Every row comes from one small tree of marks. Brackets hold a mark, then the marks that hang from it, in alphabetical order. Every link used is in the known rows. Which tree was each row made from?
Known rows
[depog [tuguz dosub firo mutova] zegan]: [-41.6 -10.2  12.0   2.9  -5.7  -3.9 -25.7  29.0  18.2   5.9  17.4  43.3
   1.0  33.1  31.4  30.9 -15.8  -8.1  -4.5  21.1  25.2  29.3]
[depog [tuguz dosub firo samob] zegan]: [-41.1 -11.3   2.5   0.7 -12.5  -4.9 -28.6  32.8  24.1   8.3  16.4  40.0
   5.9  29.6  31.3  24.6 -19.4 -10.8  -8.3  16.7  20.9  27.2]
[mutova [tuguz firo samob]]: [ -9.0  -9.0  13.7 -11.8  10.2  28.6  -8.5  19.8  -5.1   0.8  11.0  33.3
   5.5  10.5  17.0  21.1 -18.2 -22.8  -9.9  21.1  17.0  -0.4]
[gefo [pinuzem bagi] [tuguz samob]]: [  0.4  12.6   7.5  -2.0 -25.0  -2.9 -20.6   6.5 -12.3  17.2   7.8  15.5
   5.2  33.0  31.2   0.6  -6.6   3.7  -9.8  15.4   4.8   7.6]
[bagi [pinuzem gefo]]: [  2.4  -4.5   6.6 -13.9 -32.5  -6.6 -17.5   5.9  -4.2   6.5   6.3  11.1
  -6.7  -6.3  21.4   6.1  -7.8   7.0  -6.8   8.9  -3.7   2.4]
[tuguz depog samob]: [-17.1 -19.8   8.3  -5.1 -12.4   3.1 -26.9  13.0  -3.5   1.4   2.7  13.7
  13.1  15.1   8.7  16.4 -31.6 -18.3  -2.5   9.6  -4.2   7.8]
[depog tuguz zegan]: [ -8.3   0.4 -11.1  -8.7 -17.7  -4.5 -22.4  14.7  19.3  10.4   3.0   4.5
 -17.7  12.5  32.7  21.3   5.0  18.2   1.5   6.3   2.4  21.2]
[bagi [pinuzem [gefo [tuguz dosub firo]]]]: [-21.1   3.6  25.8  -7.2 -29.4  -1.4 -25.1  15.8 -21.8   8.2  23.5  38.2
  -4.0  19.1  27.0  13.6 -30.8   2.8 -17.0  23.8  12.8  13.3]
[gefo pinuzem tuguz]: [  4.4  21.1   2.9  -8.0 -17.9   3.4 -11.1   8.4 -32.5   1.4   5.0   0.9
  -5.1  23.9  22.4  11.5  -5.4  12.2  -2.5   8.5  -9.0   8.5]
[pinuzem bagi gefo]: [  8.8 -15.1   8.9  -4.7 -29.9 -10.9 -28.9  -3.1  15.1  21.1   4.8  12.1
  -5.7   6.9  13.1   6.7   4.0   3.6  -5.9  15.4  17.0   7.4]
[gefo tuguz]: [  7.7   0.6   2.5 -12.6  -7.3   9.5 -15.0  12.1 -19.3   5.5   6.5   4.9
  -6.5  19.0  12.0  11.5 -10.6   8.9   0.4   9.5  -7.4  10.4]
[gefo pinuzem [tuguz firo mutova samob]]: [-20.1   5.9  21.0   0.7  -0.1   8.5 -15.2  20.9 -28.9   1.0  13.6  34.1
  15.0  46.5  28.0  20.4 -24.4 -20.9  -6.4  27.2  11.6   9.4]
[nogeke dosub]: [  6.7 -20.0   3.3   0.1  -4.1   5.4   3.8  27.5 -12.0   5.0   6.4  18.6
   7.8  -5.0   0.2  16.3  -9.6  -0.8   5.9   9.8  -9.0   5.9]
[samob [tuguz depog dosub firo mutova]]: [-33.9 -19.9  45.4   7.8  -2.0  16.2 -25.3  30.4 -13.5  -1.0  19.1  55.2
  12.4  15.6  11.6  30.3 -49.9 -30.5  -9.1  20.9  16.6  11.6]
[bagi [pinuzem [gefo [tuguz mutova samob]]]]: [ -6.9 -12.2  22.3  -6.7 -24.2  -0.1 -20.5  17.4 -11.8  13.4  15.2  37.3
   0.4  23.8  27.5   6.6 -23.4  -2.2  -4.9  27.3   5.0  -0.4]
[firo [tuguz depog dosub mutova samob]]: [-29.9 -26.9  28.3  -6.5 -15.1   6.1 -20.1  18.2   0.2  -4.0  18.3  55.0
  26.4  33.2   9.6  18.3 -53.1 -36.9  -3.2  21.7  19.3   3.9]
[tuguz depog mutova]: [-16.0 -18.2  17.7  -2.8  -6.2   3.8 -23.7  10.2  -9.5  -1.1   3.2  15.6
   8.7  18.4   8.2  24.7 -28.6 -14.3   2.3  14.1   0.1   9.6]
[samob [tuguz [depog zegan] dosub firo mutova]]: [-42.8 -16.9  44.1   3.9  -6.7   3.2 -31.5  38.2   2.6   8.6  14.3  56.6
   0.1  23.0  22.7  39.6 -47.1 -18.4  -3.8  23.7  18.0  18.0]
[zegan [depog [tuguz dosub mutova samob]]]: [-24.8 -23.0   8.6   6.7 -13.7  16.2 -13.5  27.6  23.2  -7.1  19.1  23.9
  17.7  18.7  14.4  12.2 -18.1 -19.2  -0.8   8.3   0.5   7.6]
[gefo pinuzem [tuguz depog dosub firo mutova]]: [-43.3  11.3  38.0   9.1 -14.3   3.6 -27.3  17.0 -40.4  -3.3  16.8  38.6
  12.8  48.8  23.1  30.2 -46.1 -15.6 -10.8  29.5  14.3  20.8]
[gefo [pinuzem bagi]]: [  5.0  10.5   1.6  -3.9 -24.3  -8.6 -15.6  -1.5  -3.8   9.3   0.7   3.4
   4.6  11.4  23.2   5.1   5.3   2.9  -9.3   5.2   2.6   8.4]
[bagi [pinuzem [gefo [tuguz firo]]]]: [ -8.1   8.4  21.5 -10.8 -23.9   3.1 -22.5   5.6 -23.2  10.1  15.8  24.6
 -14.7  15.7  33.5  14.2 -21.5  10.6 -13.6  25.7   7.6   8.4]
[bagi [pinuzem [gefo [tuguz firo mutova samob]]]]: [-20.7  -8.9  31.0  -3.2 -15.4   3.8 -23.8  17.2 -14.9  11.9  19.6  47.2
   2.0  31.4  33.8  14.3 -32.2 -12.2 -10.8  36.1  16.3   2.5]
[samob [tuguz depog firo]]: [-14.5  -6.7  31.3  -1.2  -2.8  18.8 -23.5  16.1 -15.8   1.9   8.4  27.2
  -3.2   3.1  19.2  27.4 -37.5 -12.9  -9.0  15.5   6.2   8.2]
[depog [tuguz dosub]]: [-12.9  -7.0  -3.5   0.4 -18.0   3.8 -19.1  17.8   2.9  -1.2  14.8  17.7
   5.8   9.5  15.2   9.9  -8.4  -0.1  -6.1   3.3   6.8  21.3]
[firo [tuguz depog]]: [ -4.8  -3.0  12.4 -18.7 -17.2   9.5 -16.5  -3.1  -9.4  -3.5   5.5  16.5
  -0.7  14.0  17.1  19.9 -33.9  -7.2  -3.5  12.4   5.6   3.1]
[zegan [depog [tuguz samob]]]: [ -4.4  -9.4  -5.7  -2.2 -15.0  19.3 -12.8  13.1  22.2  -4.6   8.9  -4.0
   2.0   5.3  21.8   9.2  -4.8  -2.1  -0.7   1.9  -9.6   3.1]

Write each row's tree
[-47.4 -19.7  12.4   5.0  -5.8  -4.1 -27.9  36.3  25.4   7.8  18.9  52.8
  11.5  39.1  31.0  27.9 -23.7 -20.9  -4.7  25.3  27.7  25.9]  [depog [tuguz dosub firo mutova samob] zegan]
[-25.3 -14.4  15.6  -6.3 -12.7  -8.8 -28.2  18.9   7.7   8.0  -0.9  17.2
  -4.1  24.7  18.7  33.4 -23.7  -4.0   5.9  15.5  -0.3  16.4]  [tuguz [depog zegan] mutova]
[-14.8   2.5  31.0  -6.2 -16.4   3.1 -21.2  10.1 -22.7   9.4  18.8  37.7
  -8.2  25.6  32.9  18.1 -24.7   0.5 -10.6  32.5  14.1   7.3]  [bagi [pinuzem [gefo [tuguz firo mutova]]]]
[-34.2 -13.2  20.1 -10.1 -16.7   6.4 -25.7  31.2  11.2   9.6   7.5  39.5
  -0.3  20.1  17.7  28.2 -35.1 -10.3  -4.1  16.9  11.3  10.9]  [mutova [tuguz [depog zegan] dosub samob]]
[-38.6 -23.5  26.8 -12.0 -19.6  -6.8 -26.5  27.0  16.9   5.1  13.6  57.4
  13.5  40.1  21.8  28.4 -50.2 -25.6   1.6  23.3  20.2   9.2]  [firo [tuguz [depog zegan] dosub mutova samob]]
[ -7.7 -17.2  15.8 -14.1  -9.1   7.2  -6.3  16.3  -1.9  -6.0  17.0  45.3
  15.9  21.6   7.1  14.1 -28.0 -22.3  -0.3  14.8  16.9   3.7]  [firo [tuguz dosub mutova]]
[  6.9  21.8   7.4  -3.6 -25.9  -1.8 -18.9  -1.1 -20.6  16.1   5.6   5.1
  -6.0  26.0  30.4   5.0   0.3  16.0 -11.1  13.6   2.0  10.4]  [gefo [pinuzem bagi] tuguz]
[-17.2  -4.3  11.5   2.7   1.5  24.8 -10.5  10.6  11.6  -7.8  13.7   8.7
  -2.0  16.0  27.8  25.6  -9.3  -9.3  -3.0  16.7   6.5   9.6]  [zegan [depog [tuguz firo mutova]]]
[-57.7 -25.8  28.8   3.0  -6.4  -9.2 -35.9  35.6  13.2   5.3  13.0  53.2
  18.8  41.8  17.3  35.5 -49.8 -33.9  -3.1  25.6  18.3  21.0]  [tuguz [depog zegan] dosub firo mutova samob]
[-48.4 -29.9  31.2   7.1  -0.9   4.1 -30.6  27.7  -4.6  -2.9  17.5  50.4
  32.7  34.5   7.2  26.8 -53.3 -44.5  -8.9  24.1  17.3  15.4]  [tuguz depog dosub firo mutova samob]
[-37.8 -14.0  29.8  -2.8  -2.0  23.7 -23.2  23.2  -8.6  -1.8  16.7  48.3
  14.2  20.0  11.4  27.3 -45.9 -31.1 -15.8  23.5  21.8   8.9]  [mutova [tuguz depog dosub firo samob]]
[-24.9 -15.6  22.1  -4.9 -11.7  19.6 -21.1  23.5  -6.5   0.8  11.8  39.2
  12.1  13.1   6.2  19.9 -38.2 -21.2  -9.5  15.6  11.3   4.2]  [mutova [tuguz depog dosub samob]]
[-20.4 -14.8  41.0   3.2   4.6  20.2 -23.2  20.2 -15.8   1.4  10.7  40.5
   2.1  12.5  18.6  31.9 -41.4 -23.2  -6.5  23.1  11.7   5.9]  [samob [tuguz depog firo mutova]]
[-38.3 -21.9  13.7   9.2  -0.3   9.3 -22.0  28.0   7.5  -1.6  24.0  51.4
  24.2  31.8  20.6  18.5 -27.0 -31.3  -9.4  22.5  26.6  18.4]  [depog [tuguz dosub firo mutova samob]]
[ -1.0 -21.7  11.4 -16.4  -1.5  11.3  -5.6  13.8   4.9  -2.2  12.2  41.7
  16.7  24.8  15.0  11.3 -24.9 -28.1   1.6  18.3  14.7  -4.6]  [firo [tuguz mutova samob]]
[ 10.3  -5.5  15.2  -4.6 -31.2  -4.9 -31.4  -2.8  -0.3  26.9   9.9  13.6
 -14.2  21.0  19.2   6.6  -0.9  16.9  -7.4  23.9  15.7   9.2]  [pinuzem bagi [gefo tuguz]]
[ -9.2 -11.6  23.3 -12.4 -10.3  10.8 -15.8   0.8  -8.1  -3.8   8.1  29.8
   3.8  23.7  17.2  24.0 -37.5 -16.7  -1.3  20.1  12.3   1.4]  [firo [tuguz depog mutova]]
[-28.3  15.4  27.5   5.4 -22.0   1.4 -35.4   0.5 -21.8  15.1  10.8  26.2
   7.3  44.8  39.2  17.3 -33.6  -7.7 -19.2  28.9  16.5  14.4]  [gefo [pinuzem bagi] [tuguz depog firo samob]]
[-19.9  -2.5  29.3  -1.8 -20.5   4.6 -38.1   0.5 -21.6  11.5  11.7  19.0
 -12.6  32.5  19.2  28.9 -34.7   1.0  -8.9  33.0  17.7  15.2]  [pinuzem [gefo [tuguz depog firo]]]
[-47.5  -9.8  29.0  -7.5  -6.6  10.5 -28.9  31.5   7.6   6.8  11.7  49.9
   1.4  26.6  22.0  36.4 -42.5 -19.7 -10.5  25.3  22.9  14.5]  [mutova [tuguz [depog zegan] dosub firo samob]]
[-28.3 -13.0   3.6   0.4 -16.1  -8.9 -23.4  29.2  19.8   7.9  13.5  32.2
  -1.5  25.3  25.1  23.3  -8.2   1.9   2.4  13.4  14.1  25.2]  [depog [tuguz dosub mutova] zegan]
[-20.5 -16.2  27.5  -2.8 -30.4  -5.5 -24.2  27.9 -10.8  10.9  22.5  52.7
  10.2  28.7  22.3   4.2 -32.6  -9.4  -8.1  25.1   9.3   4.4]  [bagi [pinuzem [gefo [tuguz dosub mutova samob]]]]
[-14.9  15.6  21.6  -0.1  -0.7   8.5 -11.7  13.9 -36.2  -1.7  12.4  22.7
   3.4  40.7  27.9  23.8 -17.6  -8.8  -6.7  25.0   8.7  12.1]  [gefo pinuzem [tuguz firo mutova]]
[-10.1 -13.6  13.4 -15.9 -16.7   9.3 -18.5   4.8  -1.4  -1.1   7.8  27.7
   9.3  20.4  17.8  16.7 -40.5 -19.4  -4.1  14.6   8.4  -1.2]  [firo [tuguz depog samob]]
[-44.7 -21.1  23.7  -2.1  -0.2  -5.0 -33.5  25.4  12.6   8.0   6.1  38.3
   8.4  38.2  24.3  36.8 -40.1 -26.4   0.1  27.5  14.5  16.1]  [tuguz [depog zegan] firo mutova samob]
[ -7.7 -17.1  29.2   5.3 -28.9  -8.9 -32.8  10.9   2.2  23.9  19.3  41.6
   1.6  34.8  11.4   9.5 -13.9   0.0  -7.4  30.6  26.5  12.3]  [pinuzem bagi [gefo [tuguz dosub mutova]]]
[-24.6 -12.8  15.0  -3.4  -2.3   9.6 -22.3  29.6 -14.0   2.6  20.9  40.8
  17.6  35.8  10.4  15.0 -34.8 -20.5  -9.4  19.2  11.5  15.6]  [gefo [tuguz dosub firo samob]]
[-23.9 -12.0  26.0  -4.2 -23.0  -2.5 -29.6  35.3   5.2  10.4   6.9  34.0
  -8.2   6.5  17.2  27.5 -35.6   0.8  -1.1   7.2   0.4  15.8]  [samob [tuguz [depog zegan] dosub]]
[-23.0 -13.9  11.7   4.4   1.4  24.7 -12.8  17.0  19.2  -6.7  15.8  19.1
   9.8  22.7  27.3  20.9 -16.0 -22.2  -3.6  18.8   6.8   6.5]  [zegan [depog [tuguz firo mutova samob]]]
[-25.1  -8.5  25.5  -7.4   3.8  27.9 -20.5  13.2 -10.5   0.3  10.0  33.9
   4.7  16.7  18.8  29.7 -36.9 -24.0 -11.2  25.8  17.8   3.7]  [mutova [tuguz depog firo samob]]
